What can hang from each mark:
ruko: zekis
sibif: gegiku zekis
puzik: sivun zekis
vakov: gegiku
dekig: zekis
gegiku: sibif vakov
zekis: dekig puzik sibif

Every row comes from one small tree of marks. The marks that hang from a mark follow it in brackets, in alphabetical order. Every link used is in the known rows. Which tree was each row made from?
Known rows:
sibif{gegiku zekis{puzik}}: [ 0.05  0.05 -0.11  0.02 -0.05 -0.34  0.12 -0.03  0.01 -0.03 -0.01  0.09
  0.15 -0.11 -0.05  0.05  0.26  0.01  0.33]
vakov{gegiku{sibif{zekis{dekig puzik{sivun}}}}}: [-0.01 -0.03  0.00 -0.05 -0.02  0.19 -0.22  0.21  0.06  0.16  0.08  0.03
  0.03 -0.10 -0.14 -0.20 -0.27  0.01 -0.01]
zekis{dekig puzik{sivun} sibif{gegiku}}: [ 0.06 -0.07 -0.10  0.10  0.05  0.10  0.14  0.12 -0.03  0.15  0.05  0.08
 -0.03 -0.09 -0.12  0.01 -0.01  0.11 -0.17]
zekis{dekig puzik{sivun} sibif{gegiku{vakov}}}: [ 0.11 -0.06 -0.06  0.14  0.03  0.03  0.17  0.03 -0.10  0.25 -0.02  0.18
 -0.11  0.07 -0.06  0.12 -0.05  0.12 -0.13]
sibif{zekis}: [-0.05  0.05 -0.01 -0.06 -0.02 -0.25  0.14 -0.12  0.03 -0.14 -0.02 -0.07
  0.08 -0.13  0.10 -0.02  0.14 -0.12  0.23]
dekig{zekis{puzik{sivun}}}: [-0.08  0.09  0.05 -0.06  0.03  0.07  0.09  0.15 -0.03 -0.03  0.02 -0.24
  0.08 -0.17  0.02 -0.09 -0.12 -0.09 -0.13]
gegiku{sibif{zekis} vakov}: [ 0.04  0.02  0.01 -0.02 -0.09 -0.21 -0.18 -0.20  0.00 -0.01 -0.05  0.08
  0.04  0.17  0.07  0.05  0.01 -0.10  0.24]
vakov{gegiku{sibif{zekis{dekig puzik}}}}: [ 0.04 -0.05 -0.02 -0.09 -0.01  0.14 -0.43  0.14  0.11  0.08  0.07  0.19
  0.07 -0.06 -0.20 -0.18 -0.04  0.08  0.10]
ruko{zekis}: [-0.17  0.07  0.11 -0.07  0.13 -0.01 -0.19 -0.11  0.12 -0.19 -0.23 -0.15
 -0.05  0.01  0.08  0.06  0.10  0.01  0.06]
dekig{zekis{puzik}}: [-0.04  0.07  0.04 -0.11  0.04  0.03 -0.12  0.07  0.04 -0.12  0.02 -0.09
  0.12 -0.13 -0.04 -0.05  0.09 -0.02 -0.03]
vakov{gegiku{sibif}}: [-0.12  0.01  0.08 -0.11  0.00  0.01 -0.67 -0.06  0.16 -0.06 -0.21 -0.01
  0.07  0.14 -0.02 -0.14  0.05 -0.10 -0.03]
ruko{zekis{dekig puzik}}: [-0.08  0.02  0.05 -0.09  0.18  0.26 -0.12  0.02  0.12 -0.05 -0.09  0.01
 -0.07 -0.08 -0.12  0.04  0.10  0.22  0.00]
gegiku{sibif{zekis{dekig puzik{sivun}}} vakov}: [ 0.10 -0.01 -0.03  0.03 -0.03  0.11  0.11  0.01 -0.06  0.20  0.08  0.07
 -0.02  0.06 -0.09  0.00 -0.23  0.04  0.08]
zekis{puzik}: [-0.04  0.08  0.01 -0.08  0.11  0.01 -0.04 -0.09  0.05 -0.12 -0.14 -0.08
  0.14 -0.05 -0.10 -0.01  0.22  0.04  0.05]
puzik{sivun zekis{sibif}}: [-0.08 -0.03  0.08  0.04 -0.03  0.12  0.27 -0.04 -0.09 -0.17  0.07 -0.30
 -0.13  0.09  0.20 -0.02 -0.15 -0.10 -0.26]
sibif{zekis{dekig puzik{sivun}}}: [ 0.01  0.02 -0.05 -0.03  0.03  0.07  0.40  0.11 -0.01  0.06  0.12 -0.06
  0.02 -0.27 -0.05 -0.05 -0.07  0.01  0.09]
dekig{zekis{puzik sibif}}: [ 0.02 -0.02  0.04 -0.04  0.07  0.14 -0.20  0.11 -0.05 -0.08  0.12 -0.04
  0.08 -0.10 -0.06 -0.12 -0.10  0.06 -0.21]
dekig{zekis}: [-0.09  0.08  0.07 -0.09 -0.01 -0.10 -0.11  0.00  0.06 -0.17 -0.02 -0.10
  0.04 -0.12  0.13 -0.02  0.11 -0.19 -0.02]
puzik{sivun}: [-0.14  0.07  0.05 -0.03  0.05 -0.06  0.13 -0.09  0.04 -0.09 -0.17 -0.27
  0.03 -0.08  0.10  0.00  0.01 -0.19 -0.04]

Which tree is each row?
[-0.07  0.00  0.05 -0.08 -0.08 -0.14 -0.50 -0.01  0.12 -0.05 -0.06  0.04
  0.10  0.02  0.02 -0.18 -0.04 -0.13  0.15] -> vakov{gegiku{sibif{zekis}}}
[ 0.04  0.05 -0.05  0.06 -0.13 -0.53  0.13 -0.20 -0.01  0.02 -0.11  0.20
 -0.01  0.08  0.17  0.20  0.23 -0.11  0.37] -> sibif{gegiku{vakov} zekis}
[ 0.02 -0.08  0.04  0.00  0.00  0.22  0.17 -0.05 -0.01 -0.18  0.17  0.01
 -0.17  0.06  0.10  0.02  0.08  0.04 -0.19] -> puzik{zekis{dekig sibif}}
[-0.01  0.00  0.05  0.00  0.06  0.19  0.00  0.21 -0.10 -0.01  0.12 -0.21
  0.04 -0.14 -0.02 -0.14 -0.31 -0.02 -0.31] -> dekig{zekis{puzik{sivun} sibif}}
[-0.06 -0.02  0.01  0.11  0.11  0.06 -0.09  0.12 -0.05  0.06 -0.12 -0.12
 -0.07  0.03 -0.03  0.03 -0.16  0.14 -0.14] -> ruko{zekis{puzik{sivun} sibif{gegiku}}}
[-0.02  0.00  0.02 -0.08 -0.03  0.00 -0.51  0.07  0.07  0.00 -0.03  0.06
  0.17  0.01 -0.13 -0.20 -0.08  0.03  0.13] -> vakov{gegiku{sibif{zekis{puzik}}}}
[ 0.07 -0.09 -0.04  0.06 -0.09  0.01  0.17 -0.04  0.00 -0.10  0.15  0.14
 -0.17  0.09  0.11  0.13  0.21  0.04 -0.10] -> puzik{zekis{dekig sibif{gegiku}}}
[ 0.06 -0.08  0.00  0.17 -0.12 -0.01  0.39 -0.04 -0.12  0.08  0.06  0.07
 -0.29  0.24  0.21  0.20 -0.03 -0.03 -0.16] -> puzik{sivun zekis{dekig sibif{gegiku{vakov}}}}
[ 0.02 -0.09 -0.03  0.12 -0.10  0.06  0.35  0.05 -0.06 -0.01  0.15 -0.01
 -0.21  0.06  0.15  0.11  0.00 -0.03 -0.20] -> puzik{sivun zekis{dekig sibif{gegiku}}}
[ 0.04 -0.02 -0.02  0.11 -0.03 -0.29 -0.10 -0.18 -0.04  0.04 -0.15  0.19
 -0.05  0.21  0.10  0.17  0.16 -0.02  0.02] -> zekis{sibif{gegiku{vakov}}}
[-0.08  0.02  0.06 -0.02 -0.04  0.16  0.42 -0.02  0.01 -0.12  0.05 -0.20
 -0.16 -0.01  0.17  0.05  0.05 -0.10 -0.12] -> puzik{sivun zekis{dekig}}
[ 0.10  0.03 -0.01 -0.02 -0.03 -0.06 -0.17 -0.12 -0.04  0.05 -0.02  0.09
  0.11  0.17 -0.10  0.01 -0.02  0.05  0.21] -> gegiku{sibif{zekis{puzik}} vakov}
[-0.03 -0.01  0.02  0.02  0.12  0.18  0.09  0.04 -0.09 -0.01 -0.03 -0.20
  0.06 -0.05 -0.08 -0.09 -0.16  0.05 -0.23] -> zekis{puzik{sivun} sibif}
[ 0.14 -0.07 -0.07  0.09  0.04 -0.01 -0.03 -0.06 -0.04  0.17 -0.02  0.36
 -0.07  0.12 -0.11  0.13  0.15  0.21 -0.02] -> zekis{dekig puzik sibif{gegiku{vakov}}}
[ 0.07  0.01 -0.13  0.06 -0.05 -0.16  0.37  0.12 -0.01  0.14  0.08  0.08
  0.02 -0.22 -0.04  0.05  0.06  0.01  0.18] -> sibif{gegiku zekis{dekig puzik{sivun}}}
[ 0.06  0.04  0.00  0.03 -0.05 -0.02  0.01 -0.04 -0.09  0.12 -0.03 -0.08
  0.08  0.14 -0.04 -0.01 -0.23 -0.02  0.11] -> gegiku{sibif{zekis{puzik{sivun}}} vakov}
[ 0.15 -0.02 -0.05 -0.03 -0.02  0.07 -0.10 -0.07  0.00  0.13  0.07  0.23
  0.02  0.09 -0.14  0.00  0.00  0.12  0.18] -> gegiku{sibif{zekis{dekig puzik}} vakov}
